Every row comes from one small tree of marks. Brackets hold a mark, then the marks that hang from it, in alphabetical order. Every link used is in the known rows. Which tree was each row made from?
In the rows, 128 means zero.
Known rows:
{zurev {guli lufafa}}: [168 136 147 138 104 125 125 153 122 153 174 126 118  97  90 116  66  98
 111 128 119]
{burema {kataz fibeg}}: [147 126 136 112  84  97 118 141  98 135 140 131 119 119 109 117 129 150
 110 122 100]
{zurev guli}: [155 136 145 106 101 118 128 145 109 137 157 129 111  95 108 113  93 106
 137 125 103]
{kataz fibeg}: [169 120 135 124  90  87 107 129 105 103 142 136 119 109 108 124 134 142
 127 132  97]
{zurev bekuz {guli lufafa}}: [168 139 173 117  95 116 112 162 127 164 180 129 129  63 100 121  56  70
  90 106 124]
{guli {lufafa {kataz burema fibeg}} zurev}: [141 152 125 137  53  95 126 129 121 161 197 149 148 106  84 152  75  99
 106 127 103]
{fibeg kataz}: [161 124 154 121 106  99 134 151 102 140 134 144 113  98 116 129  95 127
 138 144 100]
{kataz burema fibeg}: [148 127 137 116  79  82 133 121 106 129 159 148 129 100 100 136 108 132
 134 129  94]
{guli {lufafa {kataz burema}} {zurev bekuz}}: [125 162 148 114  72 109 133 137 129 195 184 143 156  89  99 145  62  63
  93 108 121]
{bekuz {zurev guli}}: [165 135 156  93  82 111 131 158 103 132 179 129 113  59 116  96  37  93
 137 111 102]
{lufafa {guli {zurev bekuz}}}: [135 137 188  58  86  83 119 177  98 170 163 127 130  62 142  96 100 103
  90 121  93]
{zurev bekuz guli}: [155 138 169  84  94 108 115 157 114 149 164 132 122  60 114 118  85  78
 116 102 110]
{burema kataz}: [133 134 136 108 115 115 137 138 101 158 121 123 114 138 114 106 120 141
 114 126 113]
{lufafa {guli {zurev bekuz}} {kataz burema}}: [ 99 166 167  69  58  82 133 155 107 183 173 153 144  73 137 115  98  80
 108 120  91]
{bekuz lufafa}: [175 145 117 106 106  99 134 116 130 126 128 138 103 138 111 117 102 147
 144 127 128]
{guli lufafa zurev}: [160 130 146 123 107 118 133 148 115 171 168 118 127 114  94 125  75 114
  94 134 118]
{lufafa guli kataz}: [126 158 132 130  95  94 109 136 111 114 122 146 116 136 135  94 155 127
 131 152  96]
{guli {lufafa kataz} {zurev bekuz}}: [145 157 148 123  86 116 108 143 130 168 165 131 148  98 105 134  86  73
  85 112 123]
{guli {lufafa {kataz burema}} zurev}: [124 159 124 136  81 116 147 125 126 183 176 140 142 125  89 141  72  92
 113 133 118]

Write each row's tree:
[179 149 139 147  40 104  95 151 120 114 207 146 130  61  98 117  36  80
 115 114 106]
{bekuz {zurev {guli {lufafa {kataz fibeg}}}}}
[141 149 134 132  66  76  90 137 107  92 141 154 121 115 129 105 160 137
 125 149  82]
{lufafa guli {kataz fibeg}}
[118 155 144  95  39  69 125 145 102 146 186 156 137  91 122 121 109 117
 123 138  76]
{lufafa {guli zurev} {kataz burema fibeg}}
[177 154 155  70  80  99 126 146 136 151 170 143 114  67 115 121  61  91
 131  93 127]
{zurev {bekuz lufafa} guli}
[128 181 143  86  60  72 129 131 137 153 149 171 128 101 138 112  96 106
 132 117 117]
{zurev {bekuz {lufafa guli {kataz burema}}}}
[159 148 149 126  55  95  90 145 125 144 184 138 153  80  99 145  92  82
  79 109 111]
{guli {lufafa {kataz fibeg}} {zurev bekuz}}
[172 151 127 161  60 109  94 138 128 116 188 146 129  94  88 133  92  92
 113 127 110]
{zurev {guli {lufafa {kataz fibeg}}}}
[143 174  97 119  82  97 148  94 140 137 138 163 119 149 108 136  99 125
 160 125 128]
{bekuz {lufafa {kataz burema}}}
[103 162 143  93  69  89 143 144 103 173 165 150 133 110 127 111 101 107
 127 142  87]
{lufafa {guli zurev} {kataz burema}}
[189 164 121 102  24  85 110 134 131  99 196 158 116  67 115 118  39 101
 156  99 109]
{bekuz {lufafa {kataz fibeg}} {zurev guli}}
[179 162  97 129  65  85 104 103 136  89 142 158 115 139 108 135 128 142
 150 125 117]
{bekuz {lufafa {kataz fibeg}}}
[167 154 153 139  51 104  82 150 132 129 195 148 142  61  95 136  82  64
  95 103 112]
{zurev bekuz {guli {lufafa {kataz fibeg}}}}
[153 172 128  73  70  97 122 124 138 156 155 142 128 106 121 133  92  93
 127  98 128]
{guli {zurev {bekuz {lufafa kataz}}}}
[188 149 143  80  69 102 138 147 125 135 183 140 102  68 117 102  12 109
 152 100 121]
{bekuz lufafa {zurev guli}}
[122 155 138 124  55  70 116 130 107 116 158 166 131 106 122 116 137 127
 132 147  78]
{lufafa guli {kataz burema fibeg}}
[116 161 164  77  72  88 106 163 108 156 156 138 137  82 143 101 123  88
 102 124  93]
{lufafa {guli {zurev bekuz}} kataz}
[136 149 141 101  51  77 101 151 101 123 169 142 130  99 128 109 135 125
 116 143  77]
{lufafa {guli zurev} {kataz fibeg}}
[149 172 117 115  81  85 117 126 133 115 128 156 105 144 136  97 130 142
 145 143 114]
{bekuz {lufafa guli kataz}}
[158 133 169 103  99 110 120 157 120 185 172 119 142  80 102 127  64  87
  75 110 123]
{guli lufafa {zurev bekuz}}
[178 169 133  90  36  84  97 132 141 114 182 161 125  69 113 137  85  87
 135  90 118]
{zurev {bekuz {lufafa {kataz fibeg}}} guli}
[156 172 130 103  60  82 118 138 127 111 151 157 111 111 145  80  76 130
 146 127 113]
{bekuz {lufafa guli kataz} zurev}
[147 154 120 143  96 124 120 131 126 156 162 128 135 134  97 129  97 100
 104 135 121]
{guli {lufafa kataz} zurev}
